Each row was made from one small tree. The marks that hang from a mark follow it in brackets, in alphabetical order. Every link used is in the known rows. Write each row's tree.
Known rows
T{D{B}}: [-1.878  0.317  1.249  3.529  2.710  1.385  1.500  1.922 -2.226 -1.427
 -3.078  1.909  5.060 -1.840  0.855 -5.232 -1.260 -4.673  2.246]
T{D}: [-0.792  2.369  0.736  2.563  1.938  1.992  1.702  1.861 -2.964 -1.622
 -2.988  1.732  5.827 -3.316  2.119 -2.442 -0.767 -0.880  2.272]
B{D}: [ 0.283  2.367  0.893  5.677 -1.605  0.488 -0.849  0.362 -3.531  0.622
 -5.109  2.689  2.020 -1.252  2.455 -1.171  0.956  1.216  1.404]
B{U{Z{Y}}}: [ 2.335  3.597 -0.449  2.832 -2.143  1.542  1.664  1.243 -3.953  0.352
 -2.871 -0.113  1.232  0.798 -1.523 -1.670 -0.861  0.281  0.700]
U{B Z{Y}}: [ 2.992  2.099 -1.070  0.740 -3.142  0.818  1.278  1.001 -4.231 -0.200
 -4.998 -0.462  2.038 -0.244 -3.600 -2.107 -0.264 -0.985  0.143]
U{B{D} M Z}: [ 2.701  0.755 -0.948  2.117 -4.428 -1.089  2.792  0.541 -3.728 -0.170
 -7.930  3.796  0.139  1.301 -2.646 -0.702  0.455  1.657 -2.953]
U{B}: [ 1.777  2.508 -0.931  1.536  1.075  0.979  1.795 -0.737 -5.142  0.183
 -4.574  1.860  1.400 -1.770  1.403  0.043  0.204 -0.695  1.260]
T{D{B{U{M Z}}}}: [-0.105  0.041 -0.137  2.256  0.979  0.713  5.972  2.277 -2.428 -1.502
 -3.976  3.213  2.633  1.450 -1.636 -4.181 -2.186 -2.666 -1.417]
K{L}: [ 0.425  3.429  0.180  1.450  0.096  2.929 -1.442 -0.148 -4.417 -0.919
 -4.741  1.698  1.749 -3.393  1.869  0.089 -2.036  3.253  1.291]
M{U{B Z}}: [ 2.560  1.013 -2.433 -3.054 -0.254 -0.361  0.499  2.241 -2.769  0.433
 -4.225  0.728  2.848  0.791  0.772 -3.210 -2.441 -0.151 -2.666]
M{U}: [-0.550  1.434 -0.485 -0.159  1.659  1.148 -1.590  2.001 -2.907  0.180
 -2.833  1.033  2.777 -0.110  3.109 -2.895 -0.972  1.129  0.225]
U{B M Z{Y}}: [ 2.660  0.886 -0.782  0.447 -4.112  0.439  2.954  1.045 -4.670 -1.181
 -6.525  1.008  0.001  1.922 -6.368 -1.074  0.519  0.826 -1.031]
U{B Z}: [ 2.803  1.623 -1.886 -0.692 -0.928 -0.004  2.041  0.435 -3.918 -0.221
 -5.264  1.148  2.063 -0.910 -0.260 -1.924 -1.892 -0.476 -0.712]
T{D{B{U}}}: [-0.598  2.173  0.830  4.474  3.794  1.883  4.146  1.147 -3.198 -0.234
 -1.852  2.335  3.971 -1.504  2.562 -3.639 -1.591 -4.989  1.861]
M{K{L}}: [-0.293  3.153 -0.288 -0.393  1.732  2.453 -0.673 -0.773 -3.307 -0.621
 -2.546 -0.652  1.970 -3.869  2.002  1.061 -3.261  1.775  1.505]
B{U{Z}}: [ 2.034  3.165 -1.536  1.712  0.142  0.737  2.681  0.359 -3.683  0.490
 -3.156  1.487  1.505 -0.069  1.913 -1.504 -2.271  1.049 -0.181]
T{D{B{U{M}}}}: [-1.046  0.845  0.999  4.236  2.958  1.624  5.657  1.261 -3.734 -1.258
 -3.293  3.892  2.031  0.649 -0.075 -2.646 -0.441 -3.093  0.506]
D{B{U{M Z{Y}}}}: [ 0.879  0.597  0.155  3.646 -2.243  0.770  3.263  1.204 -3.882 -0.554
 -4.367  1.665 -1.206  4.035 -4.959 -3.572 -0.220 -1.363 -0.549]
Z{U{B} Y}: [ 1.735  3.248 -0.009  1.741 -0.992  3.041  1.568 -1.610 -4.881 -1.576
 -3.369  1.820 -1.105 -0.532 -1.873 -0.603  1.713 -2.223  2.587]
A{T}: [ 1.711  3.185  1.316  3.391  1.089  1.325 -0.476  0.452 -3.742 -1.280
 -3.469  0.399  4.782 -0.689  0.686 -1.349  1.353 -1.121  2.814]
U{Z{Y}}: [ 1.062  1.813 -0.167  1.912 -3.320  1.056 -0.706  1.962 -3.084 -0.839
 -4.094 -0.439  2.509  0.404 -2.782 -3.297 -0.651  0.818  1.264]

Which tree is each row?
[ 1.848  2.276  1.000  4.363 -4.529  1.806  2.240 -1.373 -4.695 -1.454
 -5.968  4.272 -2.849  1.717 -4.178  0.658  3.708 -0.084  0.519] | Z{U{B{D} M} Y}
[ 0.814  1.465 -0.313  1.455 -0.648  0.681  3.822 -2.696 -3.271 -1.010
 -4.086  3.564 -2.611  0.419 -0.768  1.958  1.367 -0.837 -0.247] | Z{U{B{D} M{K}}}
[ 3.516  2.374 -0.265  3.933 -5.758  0.028  0.497  1.223 -3.736  0.793
 -6.127  0.776  2.110 -0.071 -3.164 -1.946  0.773 -0.770 -0.542] | U{B{D} Z{Y}}
[-0.977  0.397 -0.311  2.598  3.633  0.412  4.606 -1.161 -3.557  0.231
 -1.946  1.400 -1.530  1.986 -0.414 -0.641 -0.891 -2.270  0.868] | D{B{U{M{K}}}}
[ 1.843  1.997 -0.546  1.833 -0.880 -0.022 -0.513  1.490 -3.605  1.998
 -4.890  2.212  2.351 -0.280  2.699 -1.404  0.596 -0.650 -1.536] | M{U{B{D}}}
[-0.692  1.805 -0.115 -0.729  0.922  2.163  0.925 -0.646 -3.817 -1.607
 -3.984  0.780  0.115 -1.426 -0.807  2.029 -2.124  3.842  0.148] | U{M{K{L}}}
[ 0.313  1.412 -0.242  2.756  1.879  0.986  4.167  2.225 -1.810 -0.548
 -2.551  1.825  4.340 -0.386  0.806 -5.126 -3.324 -4.628 -0.078] | T{D{B{U{Z}}}}
[ 0.887  1.847  2.347  4.942  2.989  1.814  5.454  1.310 -3.305 -1.837
 -2.975  2.466  4.928  1.291 -1.528 -2.728  0.883 -5.201  1.084] | A{T{D{B{U{M}}}}}
[ 1.563  2.851 -1.613 -1.591  0.193  1.595  3.517 -0.446 -3.299 -0.662
 -3.376  0.776 -0.385 -0.524 -0.896  2.041 -4.234  3.728 -2.327] | B{U{M{K{L}} Z}}
[ 2.987  1.203  0.006  3.490 -6.551 -0.206  2.011  1.294 -4.140 -0.169
 -7.774  2.202  0.078  2.319 -5.712 -0.908  1.922  1.137 -1.794] | U{B{D} M Z{Y}}
[ 0.931  1.281 -2.068 -2.760  3.159  0.332  0.954  0.604 -2.987  1.222
 -1.324 -1.328  2.603 -0.675  2.437 -0.604 -1.662 -2.058 -0.379] | M{K U{B}}
[ 2.589  1.810 -2.862 -6.207  0.575  0.875 -0.167  1.308 -2.036  0.311
 -3.003 -1.509  2.835 -1.686  0.819 -0.904 -5.557  0.385 -3.720] | M{K{L} U{B Z}}
[-1.580  0.430  0.405  2.657  4.577  1.209  6.420  0.757 -2.483 -0.876
 -1.141  1.257  2.391  0.402 -0.217 -1.543 -1.450 -4.489  0.714] | T{D{B{U{M{K}}}}}
[-0.599  1.605  1.035  2.644 -2.007  2.943  1.124 -0.685 -4.170 -3.267
 -3.824  3.099 -2.649  2.214 -3.668 -0.741  2.555  1.578  2.316] | Z{U{M} Y}
[ 0.752  1.521 -0.207 -0.201 -0.444  2.228  3.820 -2.147 -4.292 -2.196
 -2.441  0.747 -2.706  1.369 -4.450  1.488  1.564 -1.602  1.351] | Z{U{B M{K}} Y}
[ 1.420  1.719 -1.022  0.271  0.726 -0.657  0.247  0.829 -2.411  2.405
 -2.787 -0.405  2.599 -0.550  2.694 -0.369 -0.457 -1.802 -1.392] | M{K U{B{D}}}
[-0.173 -0.291 -1.274 -1.335 -0.266 -0.507  2.361  0.723 -2.032 -1.496
 -3.866  0.129  0.923  1.391 -2.414 -1.178 -2.461  1.945 -0.924] | U{M{K} Z}
[ 1.739  1.654  0.010  4.108 -2.445 -0.002  2.726 -0.360 -5.198  0.298
 -7.329  4.230 -0.309  0.386 -0.917  0.886  2.439  1.539 -0.804] | U{B{D} M}
[ 3.264  1.747 -0.624  1.210 -5.161 -0.233 -1.214  3.061 -2.574  1.565
 -5.240  0.072  2.832  1.589 -2.100 -3.525  0.118 -0.891 -2.437] | M{U{B{D} Z{Y}}}
[ 1.902  0.570 -1.414 -1.111 -2.583 -0.062  3.526  0.477 -3.554 -0.873
 -4.317 -1.359  0.366  1.804 -6.144 -0.177 -0.617 -0.321 -0.972] | U{B M{K} Z{Y}}
[ 0.364  1.001 -1.087 -2.822 -1.129  1.090  1.069  0.510 -2.405 -1.841
 -4.734  0.214  0.819 -0.791 -2.593  0.383 -4.151  4.040 -1.778] | U{M{K{L}} Z}
[ 1.338  2.200 -0.954 -1.593  1.114  1.896  2.870 -1.543 -5.088 -1.003
 -4.868  0.918 -0.439 -2.053 -1.318  3.330 -1.720  2.093 -0.942] | U{B M{K{L}}}
[ 1.373  2.046  0.105  1.417 -1.983  2.658  3.201 -1.519 -5.290 -2.641
 -4.669  3.220 -3.095  1.667 -4.424  0.581  2.710 -0.047  1.314] | Z{U{B M} Y}
